Each row was made from one small tree. Brackets hold a mark, then the marks that hang from it, in alphabetical order. Every link used is in the known rows. Write each row's tree.
Known rows
{ponu {lukiz {dosato {nezerik nidak ruge}} rogu} rorid}: [ 0.28,  0.24,  0.01, -0.11,  0.07, -0.01, -0.04, -0.08,  0.06, -0.02,
 -0.10, -0.02,  0.04,  0.20, -0.14, -0.02, -0.40,  0.00, -0.09, -0.31]
{nidak nezerik}: [-0.06,  0.01, -0.01, -0.05,  0.10, -0.03,  0.00, -0.02,  0.02,  0.03,
 -0.03, -0.01,  0.00, -0.02,  0.01,  0.14,  0.21,  0.02,  0.00, -0.07]
{ponu {rorid nidak}}: [ 0.33,  0.07,  0.06,  0.09,  0.01, -0.08, -0.02,  0.02,  0.08,  0.01,
 -0.05, -0.07,  0.01,  0.10, -0.02,  0.01,  0.19,  0.05,  0.02, -0.08]
{kivib {ruge rorid}}: [-0.14,  0.04, -0.12, -0.15, -0.07, -0.08,  0.03, -0.01, -0.01, -0.02,
 -0.01, -0.08,  0.01,  0.00,  0.00,  0.00,  0.15,  0.03,  0.09,  0.09]
{vefu {ruge {rorid {nidak nezerik}}}}: [-0.04,  0.11, -0.07, -0.18,  0.01, -0.17,  0.03,  0.01,  0.03,  0.04,
 -0.07, -0.07,  0.00,  0.21, -0.02,  0.20,  0.48,  0.07,  0.10,  0.09]
{nidak {nezerik ruge}}: [-0.16, -0.02,  0.04, -0.08,  0.08, -0.04,  0.03, -0.03,  0.03,  0.06,
 -0.06,  0.01, -0.01, -0.03, -0.03,  0.16,  0.02,  0.01,  0.01, -0.05]
{lukiz dosato {rogu {vefu {ruge {rorid nidak}}}}}: [ 0.00,  0.15, -0.14, -0.28, -0.02, -0.12,  0.05,  0.05, -0.11, -0.03,
 -0.01, -0.02,  0.02,  0.48, -0.14, -0.01, -0.22, -0.01,  0.18,  0.12]
{dosato {nezerik nidak ruge}}: [-0.03,  0.05,  0.11, -0.05, -0.05, -0.06,  0.00, -0.05, -0.02,  0.04,
 -0.08, -0.04,  0.01,  0.09, -0.04,  0.12,  0.10, -0.01, -0.05, -0.09]
{rorid nidak}: [ 0.13,  0.05,  0.05,  0.01,  0.00, -0.10,  0.02,  0.02,  0.02,  0.01,
 -0.03, -0.01, -0.01,  0.06, -0.01,  0.02,  0.12,  0.04,  0.01,  0.01]
{rorid nidak ruge}: [ 0.09,  0.03,  0.11, -0.04, -0.01, -0.05,  0.03,  0.03,  0.03,  0.07,
 -0.05, -0.02, -0.06,  0.02, -0.04,  0.01,  0.34,  0.04,  0.01, -0.07]
{rogu {vefu {ruge {rorid nidak}}}}: [ 0.00,  0.07, -0.07, -0.17, -0.11, -0.13,  0.06,  0.05, -0.07, -0.01,
 -0.03, -0.06, -0.01,  0.34, -0.04,  0.12,  0.20, -0.01,  0.20,  0.21]
{lukiz dosato rogu}: [ 0.00,  0.09, -0.07, -0.12,  0.09,  0.01, -0.01,  0.00, -0.05, -0.02,
  0.02,  0.03,  0.03,  0.14, -0.10, -0.13, -0.43, -0.01, -0.02, -0.09]
{nidak {nezerik {ruge rorid}}}: [-0.22,  0.03, -0.06, -0.18,  0.02, -0.03,  0.06, -0.02,  0.04,  0.06,
 -0.05,  0.01,  0.03,  0.00, -0.01,  0.19,  0.11,  0.04,  0.05, -0.07]
{gevul {lukiz {dosato {nezerik nidak}} rogu}}: [ 0.02,  0.24, -0.07, -0.14,  0.10, -0.01, -0.04, -0.04, -0.04, -0.05,
 -0.04,  0.00, -0.03,  0.17, -0.09, -0.03, -0.29,  0.03, -0.15, -0.21]
{ponu {lukiz {rogu {vefu ruge}}}}: [ 0.03,  0.10, -0.07, -0.19,  0.06, -0.01,  0.04, -0.01, -0.07, -0.08,
  0.00,  0.02, -0.05,  0.27, -0.08, -0.02, -0.33, -0.06,  0.11,  0.16]
{vefu rogu {ruge {rorid nidak}}}: [-0.02,  0.01, -0.06, -0.11, -0.10, -0.13,  0.03,  0.03, -0.08, -0.01,
 -0.03, -0.08,  0.00,  0.34, -0.03,  0.02,  0.12,  0.01,  0.14,  0.20]
{gevul {lukiz {dosato nezerik} {rogu vefu}}}: [-0.12,  0.14, -0.14, -0.18,  0.08,  0.05, -0.06,  0.01, -0.07, -0.07,
  0.01,  0.04, -0.06,  0.26, -0.10, -0.01, -0.43, -0.03, -0.06, -0.11]
{kivib ruge}: [-0.08, -0.01, -0.02, -0.06, -0.02, -0.09,  0.00, -0.02, -0.03, -0.01,
 -0.01, -0.08, -0.03, -0.02, -0.01, -0.03,  0.08,  0.00,  0.05,  0.10]
{lukiz {dosato {nezerik nidak {ruge rorid}}} {rogu vefu}}: [-0.11,  0.14, -0.07, -0.31, -0.03, -0.03,  0.03, -0.02, -0.11,  0.00,
 -0.06, -0.01,  0.08,  0.37, -0.13,  0.07, -0.31, -0.05,  0.08, -0.15]
{ruge {rorid {nidak nezerik}}}: [ 0.01,  0.10, -0.06, -0.13,  0.04, -0.12,  0.05,  0.01,  0.06,  0.03,
 -0.06, -0.03,  0.03,  0.06,  0.01,  0.19,  0.40,  0.09,  0.05, -0.08]

Write each row's tree
[-0.06,  0.16, -0.14, -0.32, -0.04, -0.12, -0.03,  0.03, -0.09, -0.02,
 -0.02, -0.05,  0.03,  0.56, -0.15,  0.03,  0.00, -0.02,  0.10,  0.06]	{lukiz {dosato nezerik} {rogu {vefu {ruge {rorid nidak}}}}}
[-0.13,  0.02, -0.12, -0.17, -0.11, -0.04,  0.04,  0.02, -0.09, -0.02,
  0.00, -0.06,  0.01,  0.28, -0.03,  0.09,  0.08, -0.05,  0.19,  0.21]	{rogu {vefu {ruge rorid}}}
[-0.06,  0.15, -0.15, -0.33,  0.08, -0.15,  0.05,  0.03, -0.09,  0.00,
 -0.04, -0.04,  0.02,  0.47, -0.13,  0.12, -0.01,  0.00,  0.18,  0.06]	{lukiz dosato {rogu {vefu {ruge {rorid {nidak nezerik}}}}}}
[ 0.36,  0.20, -0.07, -0.13,  0.07, -0.10, -0.01,  0.00, -0.01, -0.07,
 -0.05, -0.04, -0.02,  0.42, -0.15, -0.05, -0.38, -0.03,  0.12,  0.01]	{ponu {lukiz dosato {rogu {vefu ruge}}} {rorid nidak}}
[-0.14,  0.27, -0.11, -0.27,  0.02, -0.01,  0.01, -0.04, -0.02, -0.03,
 -0.06,  0.02,  0.00,  0.18, -0.10,  0.02, -0.38,  0.05, -0.10, -0.22]	{gevul {lukiz {dosato {nezerik nidak {ruge rorid}}} rogu}}
[-0.06,  0.07, -0.08, -0.21, -0.01, -0.16,  0.06,  0.02, -0.04,  0.02,
 -0.06, -0.08, -0.01,  0.33, -0.03,  0.26,  0.40,  0.01,  0.20,  0.15]	{rogu {vefu {ruge {rorid {nidak nezerik}}}}}
[-0.23,  0.19, -0.25, -0.32, -0.01,  0.00, -0.05,  0.01, -0.09, -0.07,
  0.01, -0.01, -0.05,  0.42, -0.12,  0.03, -0.27, -0.03,  0.03,  0.04]	{gevul {lukiz {dosato nezerik} {rogu {vefu {ruge rorid}}}}}
[-0.07,  0.10, -0.09, -0.19,  0.02, -0.21,  0.05, -0.01,  0.04,  0.02,
 -0.08, -0.10,  0.00,  0.05,  0.00,  0.16,  0.49,  0.09,  0.10,  0.03]	{kivib {ruge {rorid {nidak nezerik}}}}
[-0.17,  0.14, -0.15, -0.22,  0.05,  0.00, -0.07,  0.01, -0.11, -0.07,
  0.01, -0.01, -0.09,  0.40, -0.14,  0.00, -0.36, -0.05, -0.02,  0.06]	{gevul {lukiz {dosato nezerik} {rogu {vefu ruge}}}}
[-0.03,  0.09,  0.02, -0.12, -0.08, -0.05,  0.09, -0.03, -0.02,  0.02,
 -0.07, -0.02,  0.05,  0.04, -0.01,  0.09, -0.03,  0.03,  0.06, -0.05]	{nezerik nidak {ruge rorid}}
[ 0.27,  0.18,  0.03, -0.03, -0.02, -0.03, -0.05, -0.09,  0.09,  0.00,
 -0.12, -0.04,  0.03,  0.11, -0.10,  0.07, -0.21, -0.01, -0.08, -0.29]	{ponu {lukiz {dosato {nezerik nidak ruge}}} rorid}
[-0.03,  0.08,  0.01, -0.13, -0.08, -0.11,  0.07,  0.02,  0.04,  0.04,
 -0.05,  0.02,  0.02,  0.07, -0.03,  0.07,  0.04,  0.07,  0.05,  0.00]	{nezerik {ruge {rorid nidak}}}
[-0.09,  0.10,  0.01, -0.15, -0.10, -0.05,  0.02, -0.04,  0.00,  0.03,
 -0.08, -0.04,  0.05,  0.11, -0.02,  0.14,  0.19,  0.02, -0.01, -0.11]	{dosato {nezerik nidak {ruge rorid}}}
[-0.10,  0.24, -0.21, -0.33,  0.11, -0.12,  0.05,  0.03, -0.06, -0.04,
 -0.04, -0.01, -0.06,  0.39, -0.11,  0.14, -0.15,  0.04,  0.11,  0.04]	{gevul {lukiz dosato {rogu {vefu {ruge {rorid {nidak nezerik}}}}}}}
[-0.03,  0.03,  0.09, -0.08,  0.07, -0.14,  0.05, -0.01,  0.04,  0.08,
 -0.09,  0.01, -0.03,  0.03, -0.04,  0.17,  0.16,  0.06,  0.02, -0.04]	{rorid {nidak {nezerik ruge}}}
[ 0.30,  0.21, -0.08, -0.17,  0.16, -0.13,  0.00, -0.01,  0.02, -0.04,
 -0.08, -0.05, -0.02,  0.41, -0.15,  0.09, -0.18, -0.01,  0.12, -0.05]	{ponu {lukiz dosato {rogu {vefu ruge}}} {rorid {nidak nezerik}}}
[-0.05,  0.09,  0.03, -0.21,  0.03, -0.04,  0.00, -0.03, -0.13,  0.01,
 -0.06, -0.01,  0.03,  0.36, -0.15,  0.04, -0.42, -0.07,  0.03, -0.13]	{lukiz {dosato {nezerik nidak ruge}} {rogu vefu}}
[ 0.30,  0.14, -0.09,  0.03,  0.02,  0.03, -0.05, -0.04,  0.11, -0.04,
 -0.04, -0.01,  0.01,  0.02, -0.06, -0.05, -0.32,  0.00, -0.03, -0.20]	{ponu {lukiz dosato} rorid}
[ 0.23,  0.05,  0.10,  0.00,  0.09, -0.06, -0.01,  0.01,  0.11,  0.11,
 -0.10, -0.10, -0.03,  0.05, -0.04,  0.14,  0.60,  0.07,  0.03, -0.22]	{ponu {rorid {nidak nezerik} ruge}}
[ 0.32,  0.20,  0.00, -0.15,  0.06,  0.06, -0.04, -0.05,  0.00, -0.01,
 -0.09, -0.07,  0.00,  0.29, -0.14,  0.01, -0.08, -0.06,  0.01, -0.35]	{ponu {lukiz {dosato {nezerik nidak}} {rogu vefu}} {rorid ruge}}
[ 0.26,  0.18, -0.01, -0.16,  0.05, -0.06, -0.04, -0.02,  0.05, -0.03,
 -0.08,  0.01, -0.01,  0.35, -0.17,  0.01, -0.42, -0.02,  0.01, -0.21]	{ponu {lukiz {dosato {nezerik ruge}} {rogu vefu}} {rorid nidak}}
[-0.10,  0.18, -0.06, -0.27, -0.01, -0.04,  0.01, -0.04, -0.04,  0.02,
 -0.06, -0.01,  0.09,  0.26, -0.12,  0.01, -0.24,  0.01, -0.03, -0.20]	{lukiz {dosato {nezerik nidak {ruge rorid}}} rogu}
[ 0.28,  0.19,  0.06, -0.10,  0.19, -0.09,  0.04, -0.03,  0.14,  0.01,
 -0.11,  0.02, -0.01,  0.09, -0.08,  0.09, -0.12,  0.08, -0.01, -0.20]	{ponu {lukiz rogu} {rorid {nidak {nezerik ruge}}}}
[ 0.30,  0.19, -0.09, -0.06,  0.12,  0.04, -0.04, -0.03,  0.08, -0.06,
 -0.02,  0.02,  0.03,  0.10, -0.10, -0.14, -0.51,  0.01, -0.04, -0.22]	{ponu {lukiz dosato rogu} rorid}
[-0.15,  0.23, -0.12, -0.31,  0.00,  0.00,  0.03, -0.02, -0.10, -0.04,
 -0.06,  0.02, -0.01,  0.30, -0.11,  0.08, -0.46,  0.00,  0.00, -0.16]	{gevul {lukiz {dosato {nezerik nidak {ruge rorid}}} {rogu vefu}}}
